Each row was made from one small tree. The marks that hang from a mark follow it in brackets, in the order of their numbers. Every link used is in the known rows. Write each row's tree.
Known rows:
k_131[k_7 k_585[k_324]]: [ 1.06  1.39  1.43 -2.43  0.78 -0.42 -2.28 -0.32  2.04  2.29  1.11  1.62
 -0.89 -1.03 -1.06 -0.11  0.15  1.35  0.48  2.18  0.35]
k_742[k_799]: [ 1.80 -0.74 -0.94 -0.61 -1.81  0.35  1.79 -1.65 -0.37  0.07  1.10 -0.49
  0.35 -0.54  0.04  1.17  0.28 -2.28  0.88 -0.53  0.64]
k_131[k_7[k_799[k_742]] k_585]: [ 1.55  0.23  1.15 -2.00  0.47 -2.86  2.01 -1.42  1.07  4.12  2.38  1.39
 -0.19 -0.95  1.49  0.06  1.64 -0.78 -1.17  0.31 -0.13]
k_799[k_260]: [ 0.23  0.45 -0.70  1.37  0.61  0.72  1.10 -1.30 -0.25 -1.58 -1.00  0.76
  0.65 -1.28 -1.27  0.59 -0.91  0.15  0.53 -0.71  0.32]
k_7[k_799[k_260 k_742]]: [-0.36 -1.06 -0.45  1.07 -0.09 -1.41  3.34 -1.27 -1.04  0.29 -1.00  1.02
  0.63 -0.90  0.59  0.19 -0.04 -1.27 -1.16 -1.13 -0.27]
k_585[k_324[k_260]]: [-0.65  0.89  0.37 -0.40  1.16  1.12 -1.87  0.12  0.16 -0.06 -3.23  0.87
  0.48  0.27 -2.27 -0.07 -0.96  0.31  1.14  1.06  0.65]
k_799[k_260[k_324[k_585]] k_742]: [-0.28 -0.98 -0.62  1.69  1.38  1.10 -2.74 -1.50  1.04 -0.44 -3.96  0.96
  0.51 -1.78 -0.31 -0.49 -0.42  1.20  1.06 -0.88 -0.36]
k_131[k_7[k_799[k_742]]]: [ 1.00 -0.71  1.25 -2.39  0.43 -2.75  1.67 -0.90 -0.49  2.96  1.31  0.82
  0.06  0.11  2.38 -0.21  0.91 -0.69 -0.55  0.58  0.47]
k_585[k_131[k_7]]: [ 0.74  0.43  0.91 -2.92  1.01 -1.83  0.07  0.22  0.04 -0.47  2.50 -0.81
  0.94  0.99  0.61  0.50  0.03  1.14  0.23  0.56  0.82]
k_585[k_131[k_7] k_324[k_260[k_799]]]: [-0.74  0.79  0.74 -0.47  0.36  0.95 -3.12  2.45 -0.18 -0.69  0.33 -1.27
 -0.53  1.72  0.73 -0.45 -1.18  0.03 -0.54  2.28  0.09]
k_585[k_131[k_7] k_324[k_260]]: [-0.97  0.66  1.30 -2.47  1.17 -0.79 -2.03  1.12  0.60 -0.07 -0.75 -0.28
  0.28  1.38 -0.62 -0.37 -0.84  1.67  0.30  2.18  0.46]
k_742[k_799[k_260[k_324]]]: [ 0.04 -1.14 -2.87  0.43 -2.07  2.24  1.78 -2.75  0.17 -1.92 -1.02 -0.86
 -1.19 -2.10  1.38  0.86 -0.94 -0.51  1.25 -1.05 -0.40]
k_799[k_260[k_324] k_742]: [-1.21 -0.87 -1.54  0.12  1.59  0.39 -0.20 -2.13  0.58 -1.31 -3.30  0.44
  0.35 -1.92  0.96 -0.12 -1.29  0.97  0.50 -0.62 -0.14]
k_799[k_260[k_324[k_585[k_131]]] k_742]: [-1.18 -1.28 -0.56  0.86  1.17 -0.32 -1.73 -0.39  0.59 -2.19 -2.99 -0.50
  1.44 -0.53 -0.24 -0.25 -0.29  1.82  0.20 -1.42 -0.65]
k_7[k_131 k_799[k_260]]: [-0.99 -0.54 -1.38  2.28 -2.56  0.13  6.28 -0.42 -2.25 -1.35  1.59  0.91
 -1.08 -0.08 -0.63  0.22  0.51 -0.33 -0.42 -1.31  0.39]
k_131[k_7 k_585]: [ 2.10  1.51  0.81 -1.98  1.23 -0.61 -0.16 -1.32  1.81  2.19  2.39  1.27
 -0.26 -1.11 -0.31  0.42  0.53  0.45  0.38  0.75  0.49]
k_260[k_324[k_585[k_131[k_7[k_799]]]]]: [ 0.43  0.17  0.79 -1.72 -1.20 -0.45 -0.12  0.93 -1.04 -0.13  2.52 -1.51
 -1.06  1.18  1.66 -0.03  1.10  2.28  1.08 -1.00 -0.25]
k_7[k_131 k_799[k_742]]: [-0.50 -1.38 -0.31 -0.25 -1.52 -2.35  5.31 -0.06 -1.83  1.07  1.16  0.81
  0.44  0.68  0.21 -0.12  1.49 -1.17 -0.70 -0.77  0.83]
k_260[k_324 k_799[k_742]]: [-0.28 -0.52 -1.04 -0.30  1.07  1.26 -1.59 -0.11 -0.96 -0.68 -0.96 -1.03
  0.09 -0.65  2.25 -0.02 -1.02 -1.12  0.29 -0.56  0.10]
k_260[k_324[k_585[k_131]] k_799]: [ 0.28  0.42 -0.31  0.96 -0.39  2.47 -3.03  2.14 -1.65 -3.05  1.23 -2.53
  0.00  1.04  0.19  0.36 -0.33  0.46  0.83 -1.83 -0.28]

Which tree is each row?
[-0.29  0.83  0.13  1.33  1.51  1.07 -2.79  0.45  1.53  1.74 -2.42  0.85
  0.27 -0.71 -1.01 -0.51 -0.72 -2.16 -1.23  1.41 -0.41]	k_131[k_585[k_324[k_260[k_799[k_742]]]]]
[ 0.94  1.29  1.46 -2.22 -1.05 -0.91  0.42  0.04  0.59  3.05  2.51  1.32
 -1.82 -0.39 -0.06 -0.03  0.99  0.46 -0.17  1.33 -0.12]	k_131[k_7[k_799] k_585[k_324]]
[-0.20 -0.88 -0.20  0.68  0.78  0.77 -3.11  1.73 -0.70 -1.73 -0.59 -2.05
  1.04  0.65  1.18 -0.18 -0.05 -0.22 -0.05 -1.32 -0.41]	k_260[k_324[k_585[k_131]] k_799[k_742]]
[-0.86 -0.80 -1.63  3.29 -3.00  2.04  2.98 -0.20 -1.84 -1.50  0.09  0.37
 -2.30 -0.26 -0.66 -0.39  0.82  1.60  1.26 -2.06 -0.28]	k_7[k_131 k_799[k_260[k_324[k_585]]]]
[ 1.02 -1.15 -2.04  2.48 -2.48  2.90 -0.84 -2.18  0.70 -1.16 -1.60 -0.32
 -1.24 -1.91  0.01  0.37 -0.25 -0.10  1.82 -1.22 -0.64]	k_742[k_799[k_260[k_324[k_585]]]]
[ 0.29 -0.35  0.65  2.66  1.37  0.29 -2.75  1.77  0.08 -0.47 -1.29 -1.21
  2.06  1.44 -0.67 -0.27  0.06 -1.99 -1.01 -0.59 -0.25]	k_324[k_260[k_799[k_742]] k_585[k_131]]
[-0.03  1.98  0.26 -0.21  0.99  0.97 -1.43 -0.39  1.67  0.99 -2.03  1.38
  0.24 -0.54 -3.15  0.11 -0.39  0.12  0.46  0.88  0.02]	k_131[k_585[k_324[k_260]]]
[ 1.16 -0.24  0.63  3.80  1.80  1.78 -3.59  0.49  0.23  1.15 -2.57  0.18
  1.11  0.50 -0.76 -0.57 -0.14 -2.51 -0.14 -0.12  0.07]	k_324[k_260[k_799[k_742]] k_585]
[-0.51  0.54 -0.10 -0.67 -1.11 -0.03  1.51  0.38  0.70  0.57  0.83  1.66
 -0.44 -0.35 -3.06 -0.02  0.75  0.95  0.27  0.81  0.77]	k_7[k_131[k_585[k_324]]]
[ 0.17 -0.02 -0.23  1.61  1.95  0.87 -1.06 -0.13 -0.31  0.31 -1.98 -0.03
  1.19  0.37  0.47 -0.18 -0.90 -2.98 -0.67  0.15  0.28]	k_324[k_260[k_799[k_742]]]
[ 0.54  0.90  0.32  3.04  0.34  1.83 -2.18  2.08 -0.84 -1.80 -0.03 -1.63
  0.95  1.92 -1.66  0.20 -0.21 -1.28  0.01 -1.07 -0.12]	k_324[k_260[k_799] k_585[k_131]]
[ 1.15  1.15  0.03  0.68 -0.95 -0.53  3.15 -1.77  0.81  1.70  3.06  1.37
 -1.67 -1.38  0.42  0.27  0.54 -0.13 -0.75 -0.26 -0.65]	k_131[k_7[k_799[k_260]] k_585]
[-1.31 -0.12  0.70 -1.20 -1.56 -1.51  1.49  1.06 -0.92 -0.77  1.60 -0.11
 -1.11  0.60  0.98 -0.10 -0.29  1.57 -0.92  0.99 -0.47]	k_585[k_131[k_7[k_799[k_260]]] k_324]
[-0.84 -1.07  1.88 -3.78 -0.20 -3.77  0.60  1.31 -0.47  1.58  0.85 -0.19
  0.36  1.17  1.69 -0.45  0.76  0.69 -1.47  1.65  0.06]	k_585[k_131[k_7[k_799[k_742]]] k_324]
[ 1.15  0.79  1.09  1.94  0.85  1.44 -3.29  1.75 -0.10 -0.14  1.61 -1.30
 -0.04  2.12  0.16 -0.32 -0.17 -0.31 -0.08  0.50 -0.01]	k_324[k_260[k_799] k_585[k_131[k_7]]]
[-1.02  1.05 -0.73  2.39 -0.91  2.59 -0.07  1.51  0.30  0.09  0.47  0.74
 -1.33  0.49 -2.23 -0.45 -0.28 -1.18 -0.41  1.22  0.09]	k_7[k_131[k_585[k_324[k_260[k_799]]]]]
[-1.23 -0.05 -1.05 -1.48 -1.10 -0.47  2.62 -0.35 -0.84 -2.07  1.88 -1.51
 -1.69  0.12  2.76  0.17 -0.42  2.20 -0.12 -0.85 -0.73]	k_585[k_131[k_7[k_799[k_260[k_324]]]]]
[ 0.49  1.75  1.12 -1.18  1.58  0.41 -2.65 -0.53  2.73  2.44 -0.64  1.70
 -0.76 -0.49 -1.46 -0.46 -0.30  1.12  0.55  2.57  0.18]	k_131[k_7 k_585[k_324[k_260]]]
[-0.38  0.29  1.70 -3.60  0.57 -1.51 -1.82  1.40  0.11 -0.34  1.04 -0.27
  0.43  1.08 -0.06 -0.02 -0.21  2.06  0.25  1.97  0.66]	k_585[k_131[k_7] k_324]
[-1.32 -1.04 -1.67  0.40 -0.23 -0.20  2.51 -1.72 -0.92 -0.58 -1.98  0.13
 -0.46 -1.36  1.99 -0.08 -0.50  0.24 -0.06 -1.39 -0.68]	k_7[k_799[k_260[k_324] k_742]]
[ 0.05 -0.47 -0.31 -0.19 -1.39 -2.43  5.72 -0.56 -0.22  2.19  2.43  1.40
  0.14 -0.24 -0.69  0.10  2.25 -1.30 -1.37 -0.98  0.35]	k_7[k_131[k_585] k_799[k_742]]
[ 0.51  0.86  0.43  1.12  1.06  0.16 -1.15  0.89  0.20 -1.26 -1.17 -0.62
  1.73  1.68 -2.71  0.32  0.25  0.46  0.74 -1.06  0.29]	k_324[k_260 k_585[k_131]]
[ 0.17 -1.37 -2.11  1.48 -2.65  1.56  0.16 -0.93  0.30 -2.90 -0.39 -1.77
 -0.34 -0.83  0.15  0.73  0.01  0.44  0.94 -1.70 -0.92]	k_742[k_799[k_260[k_324[k_585[k_131]]]]]
[-1.81 -0.41  0.31  0.15  1.23 -0.32 -2.53  2.17 -0.14 -0.84 -2.42 -1.06
  1.57  1.43 -0.03 -0.41 -1.06 -1.49 -1.40  1.15 -0.17]	k_585[k_131 k_324[k_260[k_799[k_742]]]]
[ 0.13 -0.94  1.26 -3.17 -0.12 -4.02  2.59  0.28 -0.61  1.40  2.43 -0.62
  0.90  0.99  2.40  0.10  1.07 -0.15 -1.50  0.07  0.16]	k_585[k_131[k_7[k_799[k_742]]]]
